Every row comes from one small tree of marks. The marks that hang from a mark follow it in brackets, in alphabetical order. Every link used is in the known rows. Which tree was each row made from?
In the rows, zero is written as 128.
Known rows:
zekad[bife doko[matu] pugi]: [138 134  99  97 142 106 152 198 148 128 158 137 164 113  60  61 111 144
  87  95 144 142  95 111 129 149  97 131 132 121 118 152 100 107 100 120
 136 132 176 129 187 138 122 159 126 136 112  92 211 159 127 120 139 121
 120 133 118 163  82 101  94 136]
doko[lupu[moma] matu zekad[pugi]]: [138 125 155 130 163 142 182 118 160 117  90 119  80 165  94  99 159 130
  96 138 132 123 123 160 147 116 155 114 141 115 135 145 114 112 179 103
 179 124  78  84  88 182 119 194 115 186 116 120  97  67 125 140 137 128
 127 125 122 117 150 149 148 103]
matu[doko fabo]: [ 89 121  79 160 104 144  63 105  79 131  90 158 161 132 189 194 127 119
 190 101 100 162 189 102 131 123 145 137 150 132 161  78 154 166 106 159
   4 116 142 189 177 109 129  35 189  63 151 193 113 166 122 172 110 141
 127 109 168 124 120 122 160 175]
doko[lupu zekad[bife]]: [130 114 132 108 112 126 168 104 151 134 125 144 128 133  93  99  91 132
 129 154 124 116 105 159 117 117 105  98 109 138 123 157 129 114 157 130
 161 126 118 124  95  84 146 152  81 127 154 118 135 100 142  97 102 118
 116 135 121 126 121 118 122  99]
lupu[moma]: [ 78  97  83 149 138 103 127  94 124 141  83 172 172 159 179 152 125 107
 162 122 111 174 164 127 157 121 154 140 152 134 128 110 123  81 135 127
  43 140 146 138 183 119 148  90 144  90 137 195 151 114 153 168 121  78
 118 132 119 149 122  82 211 148]
pugi[zekad[bife doko[lupu]]]: [149 129 157 121 105  94 125 122 135 159 197 118 167  92 148 112 108 132
 119 134 144 113 119 136 119 155 111 149  84 153  91 135 139 115  89 122
 168 155 169 115 129  78 142 150  87 125 125 102 179 149 134  82 114 102
 105 157  98 162 111 112 121 124]
pugi[zekad[doko]]: [123 102 130 136 143  96 113  69 112 172 137 149 188 114 189 153 103 119
 154  96 129 149 181 128 152 155 117 175 138 171 110  95 195 126 125 167
 122 148 167 119 168  93 118 105 121 107 112 150 182 143 110 114 112  80
  76 146 118 161  89 107 162 146]
matu[doko[lupu[moma] zekad] fabo]: [111 133 149 184 107 152  73 124  77 116  87  85  93 119 186 216 164 110
 153 142  94 126 141 112 113 125 174 131 128 116 131 102 111 174 142 109
  85 133 102 145  85 125 144  85 158 109 157 187  45 138 136 163 152 154
 162 124 147  84 178 146 161 117]
pugi[zekad[bife doko[lupu matu[fabo]]]]: [168 152 166  94 129  97  99 102 140 112 191  92 128 110 159 117 119 146
 141 155 153 118 121 117  99 149 137 116  98 113 112 122 143 142  91 110
 171 149 165 108 144 121 103 131 145 137  93 122 123 152 149 117 118 126
 124 155 111 144 119 172  95 124]
doko[lupu matu[fabo] zekad[bife pugi]]: [155 152 128  80 140 159 157 153 163 112 138 102  77 156  91  93 130 161
 117 153 127  91  92 116 104  98 122  86 130  85 138 164 109 139 132 118
 174 111 105 134  82 165 111 168 108 158 128  82 109 109 139 114 114 152
 139 111 116 109 138 172  84 104]
matu[doko[lupu zekad[bife pugi]] fabo]: [130 152 127 143  87 189 104 209 102 132 144 100 101  97 119 156 143 137
 105 126  89  97 101  99  98 117 107 117 113 101 127 141  97 185  88 120
 124 125 114 169  65 111 146 129 106 134 166  90 119 158 114 105 137 178
 159 118 125  98 156 125  82 122]
fabo[matu[doko[lupu[moma] zekad]]]: [126 127 165 199 105 114  99  99  82 112  95 129  85 120 134 177 169 102
 108 153 137 125 117 175 156 125 122 172 125 151 126 102 119 123 144 129
 129 107  86 102  84 129 135 105 144 122 126 151  36  92 121 126 159 137
 175 139 150  95 188 112 136 129]
doko[lupu[moma] matu[fabo] zekad[pugi]]: [127 140 154 113 163 154 140 129 142  99 105  94  72 169 141 149 178 132
 117 154 120 114 135 112 121 103 173 107 140  88 142 133 119 136 156 110
 149 125  86 117  85 204 104 157 147 169 120 134  82  88 133 158 146 151
 137 123 116  96 167 172 152 108]
zekad[bife]: [ 89 102  64 113 115 107 143 123 140 144 119 182 183 151 124 109  74 126
 164 119 126 151 130 135 140 115 108 122 137 146 124 143 116  93 118 126
  77 131 162 161 184  84 173 108 112  75 151 144 185 136 155 120  99  87
 118 124 119 156  91  74 145 139]
moma[lupu]: [ 98 103  93 107 169 139 122  64 133 173 143 179 180 148 134 102  82  99
 210  96 158 164 181 169 186 102 140  96 137 139 158 112 174  91 143 158
  74 139 112 152 182 112 160  82  98  86 119 149 159 128  91 133 110 121
  79  89 143 137  68  91 174 147]
fabo[matu[doko]]: [ 96 111  88 179 115 102  91  76  82 115 105 187 153 124 127 155 118 111
 150 114 139 166 158 168 167 131  85 173 147 185 153  88 154 114 130 178
  51  90 135 147 175 102 137  65 183  76 117 152 105 122 103 134 128 125
 132 121 171 132 134  83 129 178]
zekad[bife pugi]: [ 88 114  57 109 114 139 153 178 138 148 137 177 173 133 116 101 104 138
 131 106 122 131 134 104 139 104  96 125 125 115 118 163 108  89  91 143
  88 130 161 160 160 105 156 153  98 112 137  98 225 133 133 103 111 102
 105 121 102 154  89  57 126 143]
zekad[doko]: [ 99  92 102 131 136  88 118  98 119 143 129 161 199 121 136 138 114 107
 159  73 121 174 154 120 153 141 122 141 140 164 138 100 165 109 126 153
  64 133 171 142 204  99 120  95 139  84 139 150 185 173  99 142 118 115
  78 137 146 155  90 103 166 155]
pugi[zekad[doko[lupu]]]: [134 114 161 127 126  92 128  64 111 169 161 119 164  96 174 142 126 121
 150 112 141 128 173 149 139 143 136 160  95 175 116  95 192 118 120 148
 140 149 142 104 139  90 108 147 120 130 107 121 146 150  95 105 108 110
  68 154 123 160 119 127 145 139]
pugi[zekad[doko[lupu[moma] matu[fabo]]]]: [147 152 188 127 142  92  84  83 117 112 151  70 115 128 210 163 161 128
 146 157 146 130 154 113 116 165 192 143 120 118 109  89 144 127 116 103
 137 166 137  90 147 157  90 109 173 135  81 176  91 140 144 150 149 122
 128 156 114 126 147 180 162 119]
doko[lupu[moma] zekad[pugi]]: [113 111 136 144 137 154 168 131 131 150 104 125 118 148 136 149 174 113
 112 125 116 112 141 136 135 105 148 136 128 122 123 146 120 101 149 120
 139 141  83 122  72 145 130 180  94 167 129 112 135  94 119 121 139 132
 120 131 102 117 148 112 167 109]

Which tree is each row?
[142 137 141  87 134 137 146  97 167 102 122 109  86 159 103 101 102 149
 144 189 131 105 102 144  94 117 134  77 127 109 145 154 120 139 162 120
 173 110 104 129 100 139 118 128 131 120 137 138  72  93 155 135 117 130
 142 111 137 109 131 185 104  99]
doko[lupu matu[fabo] zekad[bife]]
[149 154 144 109 115 104 149 217 144 115 170  93 118 114  81  72 167 123
  67 113 150 127  73 112 122 150 147 138 101 103  96 146  51  91  92  66
 162 147 155 104 164 149 125 187 123 163 111  83 177 153 142 129 167 147
 154 162  95 155 125 121  99 118]
zekad[bife doko[lupu[moma] matu] pugi]
[125 112 113 106 179 139 133  53 151 102  69 142 116 182 137 147  93 133
 171 142 117 142 156 127 131 108 138  98 177 123 169 120 167 150 202 155
 115 111 107 130 135 167 107  89 162 112 132 191  72  94 147 174 106 108
 114  91 159  98 125 182 147 113]
doko[matu[fabo] zekad]
[125 126 123 128 120 100 113 136 129 159 165 156 190  92 164 122  75 122
 121 117 136 137 131 107 132 167  99 156 120 150  76 132 149 123  96 139
 141 153 184 119 167  83 145 112  94  95 124 137 209 164 135  89 116  68
 110 147  96 167  87  85 137 134]
pugi[zekad[bife doko]]
[ 99 130 109 147  90 140  88  83  84 128 119 128 139 115 174 174 138 116
 189 122 113 139 181 127 121 124 158 119 111 146 163  82 141 153 104 140
  38 122 117 176 142  97 130  67 189  88 144 162  84 161 113 153 118 176
 115 136 183 119 145 146 131 165]
matu[doko[lupu] fabo]
[111 151 139 175 109 175  95 181  80 121 111  90  91 115 167 202 187 122
 115 113  86 106 144  91 119 114 156 140 128  97 122 103 109 174 116 111
 100 128  90 147  60 152 123 125 142 144 143 136  82 142 115 144 157 166
 165 126 131  88 181 131 144 125]
matu[doko[lupu[moma] zekad[pugi]] fabo]
[139 130  95 103 169 145 186 159 181 114 103 166 113 156  54  65  84 156
  95 130 126 115  99 133 129 121  79 103 159 119 126 173 119 125 165 132
 183 113 121 111 114 160 138 166  92 154 134 105 157  87 137 121 118 103
 135 102 116 134  95 120 111 116]
doko[matu zekad[bife pugi]]
[135 113 164 126 166 116 169  57 153 105  77 118  87 175 104 112 133 111
 128 167 131 134 129 181 151 127 161 105 147 137 145 131 123 110 207 101
 162 112  85  90 112 154 125 151 144 150 123 173  67  56 152 160 125 111
 132 123 142 113 145 165 169 100]
doko[lupu[moma] matu zekad]
[135 145 162 116 137 130 125 131 147  88 109  86  71 166 127 128 129 132
 123 196 123 118  92 121  91 118 161  92 128  81 126 154  71 129 151  78
 157 129 114 116  99 154 130 118 133 131 136 163  73  89 186 150 137 123
 184 128 104 100 152 170 140  84]
doko[lupu[moma] matu[fabo] zekad[bife]]
[156 138 130  81 120  98 166 188 159 121 180 119 144 109  50  41 141 138
  91 108 152 125  88 131 118 140 114 121  95 132 119 149  92  97  91 102
 166 140 159 108 158 140 110 190 126 163 113  63 188 162 121 108 138 155
 115 153 117 166 104 133  70 127]
zekad[bife doko[lupu matu] pugi]
[140 143 134 167  90 137 130 179 102 115 149 145  87  89  68 113 139 135
  73 128 143  92  78 158 142 117  59 162  96 135 117 147 109 138 102 142
 172  92  98 123  52 116 144 156  95 151 132  52 115 118  96  74 142 162
 157 133 134 108 160  89  57 129]
fabo[matu[doko[lupu zekad[bife pugi]]]]
[129 118 113  96 160 100  97  96 129 105 132 126 162 149 146 144 124 124
 170 105 138 174 157 103 128 144 154 121 157 137 161  93 158 134 141 148
  74 138 165 139 212 151  88  80 191 100 117 170 131 164 125 177 126 139
 111 121 161 129 103 167 148 150]
zekad[doko[matu[fabo]]]
[128 139  86 170 103 166 127 216 115 146 105 151 135 101  87 127  95 141
  84  96  98 119 107 102 134 137  76 135 147 132 105 161 111 173 120 138
 128 112 122 158  97 106 173 132  90 124 169 107 161 144 121 101 125 115
 160 104 129 124 119  76 104 127]
matu[doko[zekad[bife pugi]]]
[108 114  86 123 145 159 165 172 154 156 113 169 146 129  94 107  88 137
 108 109 114 116 103 112 127 108  84 126 144 115 115 176 122 121 132 140
 142 118 131 149  99 112 148 155  65 132 152  91 185 115 132  93 118 100
 127 108 104 130 105  78 119 118]
doko[zekad[bife pugi]]
[136 120 125 159 115 170 147 143 108 148 113 135 116  99  99 127 144 127
 120  99 117 108 143 158 141 116 113 131 121 155 143 120 155 163 140 153
 135 106  77 143  69 105 134 158 117 157 153  99 107 122  83 119 124 161
 113 124 154 118 143 130  99 140]
matu[doko[lupu zekad[pugi]]]
[143 144 149 118 140 140 188 173 172 109 117 112  72 151  71  70 140 141
  69 157 135 108  71 139 129 126 130 106 132  94  99 181  69  92 153  84
 191 125 106  98  93 159 149 195  94 180 116 100 125  74 162 115 137 123
 163 125  92 121 140 140 130  96]
doko[lupu[moma] matu zekad[bife pugi]]
[135 136 165 150  96  81 114 153 116 145 184  98 151  95 173 135 132 118
 100 145 139 126 111 116 121 172 145 158  89 128  67 134 103 100  83  95
 161 160 168 102 134  90 143 146 100 131 106 132 175 153 155  85 149  94
 131 167  69 162 127  94 151 115]
pugi[zekad[bife doko[lupu[moma]]]]
[113 145  84 152 107 189  89 222  98 131 122 123 128 109 137 172 112 140
 112 100  84 112 115  71 104 119  91 135 149  97 113 141 102 193 100 136
  91 117 131 177  87 117 156  96 115 115 176 122 138 157 127 112 128 131
 167 101 124 108 131  95 104 135]
matu[doko[zekad[bife pugi]] fabo]
[165 139 132  84 146 151 199 146 182 125 128 128  94 144  44  53 113 154
 100 148 132 103  87 154 119 109 101  91 125 123 125 178 113 121 156 123
 212 107 104 109  85 141 136 199  90 175 130  74 133  81 131 107 124 131
 126 119 127 129 121 152  81 110]
doko[lupu matu zekad[bife pugi]]
[110 126  92 165 129 186  91 163  92 141  92 130 117 123 165 199 128 134
 137  82  85 121 166  90 132 106 117 134 158 119 138 107 155 195 129 169
  66 112 108 165  95 137 129  91 141 119 159 138 114 154 100 145 122 145
 132 104 146  92 133 118 129 140]
matu[doko[zekad[pugi]] fabo]
[130 144 164 197  79 119 107 155  92 101 118 120  90 104 110 146 146 106
  75 164 138 120  73 159 134 139 104 165 118 126  95 137  68 124 118 104
 143 111 112 112  82 113 164 114 127 130 134 130  70 105 142  92 163 136
 209 135 121 102 176 102 115 121]
fabo[matu[doko[lupu[moma] zekad[bife]]]]
[121 112 115 177 134 119 106  79  97 121  84 174 119 125 116 165 114 112
 135 127 134 145 146 169 157 127  71 166 164 170 155 102 167 144 161 184
 105  82 102 134 118 116 137  72 142 105 137 156  71  97 103 124 133 112
 144 104 163 100 150  99 127 150]
fabo[matu[doko[zekad]]]
[140 123 143  91 138  90 110  74 129 111 154  88 133 134 136 118 151 125
 164 122 143 147 151 133 115 124 164 107 114 134 164  83 145 111 125 130
  98 134 138 135 183 149  76 122 184 121 114 132 103 165 114 171 132 171
  93 139 159 139 120 195 115 139]
zekad[doko[lupu matu[fabo]]]
[146 153 139 104 149 102  89 120 141 125 157 118 143 121 178 131  90 156
 137 143 139 142 128  86 104 169 126 129 140 112 102 124 139 148 110 132
 142 148 184 119 173 135 117  85 149 109 104 155 143 158 158 124 117  90
 129 127 108 144 102 146 117 127]
pugi[zekad[bife doko[matu[fabo]]]]
[144 126 150  94 162 138 147  39 157  98  93 116  88 170 129 136 122 134
 179 160 126 120 153 152 115 100 163  86 142 135 179 118 172 140 192 148
 144 112  84 114 108 149  89 123 156 129 122 153  51  83 129 168 106 141
 102 110 162  98 143 209 135 118]
doko[lupu matu[fabo] zekad]
[130 128 116 103  96 109 148 198 125 153 195 118 168  95  94  79 145 127
  94  92 134 115  95 117 120 130 115 138  79 128 112 147 100  93  61 111
 134 147 168 142 148  98 131 182  93 143 137  40 221 185  98  86 138 160
 108 159 104 163 102  94  80 132]
zekad[bife doko[lupu] pugi]
[153 125 182 136 156  79 131  74 134 124 136  93 121 122 165 114 146 122
 113 148 158 139 145 154 140 170 173 152 119 145 112 101 153 104 139 105
 172 156 141  66 155 143 109 146 147 155  86 165 110 116 146 131 140 106
 115 153 118 146 137 160 164 126]
pugi[zekad[doko[lupu[moma] matu]]]
[142 144 136  80 141 121 127 128 131 113 167  99 137 124 126 116 171 134
 137 101 139 127 142 113 115 123 161 116 117 122 162  93 139 119 101 135
 107 139 134 135 163 167  72 144 168 157 102  86 136 172  95 151 140 188
  91 144 147 129 124 174  99 142]
zekad[doko[lupu matu[fabo]] pugi]
